Each row was made from one small tree. The marks that hang from a mark follow it in brackets, in alphabetical order. Every link used is in the known rows. Write each row's tree.
In the rows, zero is written as 128.
Known rows
ligi{bamif{sibe} ripo{goka talov{rupa}}}: [ 90 177  92 161 182  83 152 113 109  69 134 117 151 129 181 150 158 127
 176 137  71 128 105]
fiba{vumalu{bemuv gibuz ligi{bamif}}}: [112 117 145  98 101  98  79 108 107 134 184 218 146 126  88 137 124 116
 192 171 146 120 114]
gibuz{vumalu{bemuv fiba}}: [ 90 121 148 117  88 152  91 137 134 154 144 195 143 128 111 146 123 152
 173 142 156 112 163]
ligi{ripo{goka}}: [ 89 140  96 137 151 135 120 120 110  92 119 109 146 134 160 147 160 121
 130 148 105 101 107]
ripo{goka talov}: [ 81 155 104 136 158 122 145 118  98 100 125 107 136 124 189 124 130 137
 157 136 102 123 116]
ripo{goka ligi{bamif} talov{rupa}}: [ 83 181  98 105 168  80 153 123  83  66 131 123 125 128 208 128 157 136
 196 123  75 129  89]
gibuz{vumalu{bemuv{zulot} fiba ligi{ripo{goka}}}}: [ 64 124 145 109 102 177  70 123  92 104 146 185 179 146 142 158 125 159
 178 182 142  86 154]
vumalu{gibuz}: [118 122 132 123 119 130 105 118 132 126 147 159 140 119 125 125 122 131
 144 146 149 118 125]
ripo{goka ligi talov{rupa}}: [ 85 167  88 115 170  99 151 129  79  81 126 113 121 128 231 120 147 145
 185 121  82 123 100]
vumalu{bemuv{zulot} fiba gibuz ligi{ripo}}: [100 121 152 114  97 152  50 117 104 111 167 206 182 122 105 143 123 148
 178 193 172  89 135]
gibuz{vumalu{bemuv{zulot} fiba ligi{bamif}}}: [100 126 188  92  77 152  80 125 114 126 162 213 164 141  89 146 102 156
 187 164 158 120 164]
fufup{rupa}: [138 139 135 139 149 115 127 137 128 126 125 129 125 132 145 103 131 152
 145 124 116 129 136]
gibuz{vumalu{fiba}}: [ 93 117 143 114  99 148 111 140 143 143 131 188 136 139 130 138 119 148
 150 136 144 123 164]
talov{rupa}: [130 128 117 138 144 106 130 141 127 123 126 127 127 130 154 112 134 136
 139 110 115 138 142]
ligi{bamif{sibe} ripo{goka talov}}: [ 87 177 104 151 167 104 150 101 111  74 135 119 151 126 154 163 151 119
 165 153  83 116  90]
gibuz{vumalu{ligi}}: [118  98 140 102 117 145 108 121 119 117 149 168 140 154 135 132 115 142
 136 150 136 119 139]
rupa{talov}: [124 134 112 130 137 132 135 138 121 134 146 118 122 132 146 113 127 142
 144 132 113 133 131]
gibuz{vumalu{bemuv fiba ligi}}: [101 105 153 105  90 145  84 129 118 133 163 210 156 137 112 144 115 151
 179 156 151 110 152]
sibe{bamif}: [131 133 139 132 130 126 136 128 155 123 134 124 125 126 116 147 119 142
 129 126 140 140 121]
gibuz{vumalu{bemuv fiba ligi{bamif{sibe} ripo}}}: [105 127 152 119 100 126  88 112 130 106 173 222 172 140  78 184 137 134
 187 174 132 106 127]
fiba{vumalu{gibuz ligi}}: [118 100 129 106 113 114  96 118 114 136 166 200 136 137 130 121 111 121
 158 164 142 124 127]
gibuz{vumalu{fiba ligi}}: [103 102 148 101 101 141 102 133 127 123 150 204 151 147 132 135 113 149
 156 150 140 121 153]
vumalu{bemuv fiba gibuz ligi{bamif ripo}}: [ 95 129 139 105 107 108  58 108 115  89 178 225 182 119  86 154 154 124
 191 190 149  93 101]
gibuz{vumalu}: [108 113 135 114 114 153 116 129 134 138 130 151 127 144 134 136 121 144
 131 136 139 121 151]

Which tree is each row?
[104 109 148 104 109 181  68 117  97 118 152 162 159 153 118 149 121 155
 144 181 158  92 145]
gibuz{vumalu{bemuv{zulot} ligi{ripo}}}
[110 114 150 113  94 122  72 118 117 122 179 218 169 114 104 133 117 138
 192 169 159 106 127]
vumalu{bemuv fiba gibuz ligi}
[101 189 120 118 150  98 170 104  98  77 144 130 127 121 165 160 136 125
 195 136  80 128  75]
ripo{goka ligi{bamif{sibe}} talov}
[ 87 128 167  94  92 157  63 123 109 109 157 208 172 147  94 160 130 151
 175 183 154  99 149]
gibuz{vumalu{bemuv{zulot} fiba ligi{bamif ripo}}}
[ 90 103 126 104 116 145  86 129 123 105 144 199 160 155 137 150 141 143
 145 169 137 101 137]
gibuz{vumalu{fiba ligi{ripo}}}
[ 98 120 164  93  88 127  86 122 122 119 167 221 159 138  91 151 126 142
 190 160 143 117 141]
gibuz{vumalu{bemuv fiba ligi{bamif}}}
[ 97 115 128 116 108 126  56 114 111 104 174 213 178 120 108 147 145 134
 179 188 156  86 112]
vumalu{bemuv fiba gibuz ligi{ripo}}
[100 129 145 126  91 130  79 126 132 142 161 202 156 103 102 137 124 139
 186 154 165 109 138]
vumalu{bemuv fiba gibuz}
[ 69 139 128 110 116 110  65 103 102  69 173 210 191 120 115 158 158 123
 205 191 128  88  95]
vumalu{bemuv fiba gibuz ligi{bamif ripo{goka}}}
[112 141 164 130  91 153  98 138 121 153 137 163 149 114 104 135 108 151
 167 140 159 121 163]
vumalu{bemuv{zulot} fiba}
[ 99 119 124 100 115 104  63 106 101 117 178 212 156 133  93 150 151 111
 180 192 142 100 101]
fiba{vumalu{bemuv gibuz ligi{bamif ripo}}}
[ 68 157  83 138 171 126 129 114  92  84 120 102 145 132 193 138 158 131
 145 156  99 103 100]
ligi{ripo{goka talov}}
[118 109 158 107  91 144  72 117  97 155 173 198 148 128 107 124  92 140
 177 175 168 115 149]
fiba{vumalu{bemuv{zulot} gibuz ligi}}
[110 126 132 104 121 112  63  97 106  83 177 190 173 126  89 151 155 118
 171 191 144  92  87]
vumalu{bemuv gibuz ligi{bamif ripo}}
[ 93 126 172 115  77 179  87 139 126 162 138 187 148 131 108 143 101 167
 169 148 170 114 186]
gibuz{vumalu{bemuv{zulot} fiba}}
[102 115 118  97 126 100  82 109 112 105 165 204 150 145 112 142 148 108
 157 186 131 111 101]
fiba{vumalu{gibuz ligi{bamif ripo}}}
[116 112 151  90 115 127 111 114 122 101 154 178 143 154 113 139 124 133
 148 152 126 126 127]
gibuz{vumalu{ligi{bamif}}}
[ 91 148 143 104 131 131  67  94  82  85 173 173 176 125 120 138 131 143
 183 204 153  96 104]
vumalu{bemuv{zulot} gibuz ligi{bamif ripo{talov}}}
[ 98 149 130 128 136  93 106  99 122  76 177 214 178 123 123 156 133 127
 192 187 123 113  94]
vumalu{fiba gibuz ligi{bamif{sibe} ripo{talov}}}
[127 117 166 111  98 153  73 109 100 123 173 175 164 121 105 126  95 148
 169 172 171 107 136]
vumalu{bemuv{zulot} gibuz ligi}
[115 165 102 156 174  81 143 119 122  88 137 131 142 130 152 146 153 129
 161 136  92 133 110]
ligi{bamif{sibe} ripo{talov{rupa}}}
[109 125 120 105 125 102  86 116  97 120 160 182 142 142  96 154 158 108
 164 173 121 110 102]
fiba{vumalu{bemuv ligi{bamif ripo}}}
[116 108 169 101  94 176  85 121 102 136 156 167 151 145 113 136  95 159
 156 160 161 111 162]
gibuz{vumalu{bemuv{zulot} ligi}}
[123 124 153 102 107 107  80 101 110 101 182 193 162 119  85 138 128 123
 184 170 148 113 102]
vumalu{bemuv gibuz ligi{bamif}}
[104 100 108 107 127 119  79 115 109 119 159 194 146 145 135 135 139 118
 145 183 140 103 112]
fiba{vumalu{gibuz ligi{ripo}}}
[104 188 108 128 166  76 171 116  98  73 142 129 128 123 191 146 141 133
 205 119  68 139  90]
ripo{goka ligi{bamif{sibe}} talov{rupa}}
[113 120 172 111  83 148  66 120 110 128 173 210 175 115 102 128  95 152
 189 172 174 110 150]
vumalu{bemuv{zulot} fiba gibuz ligi}
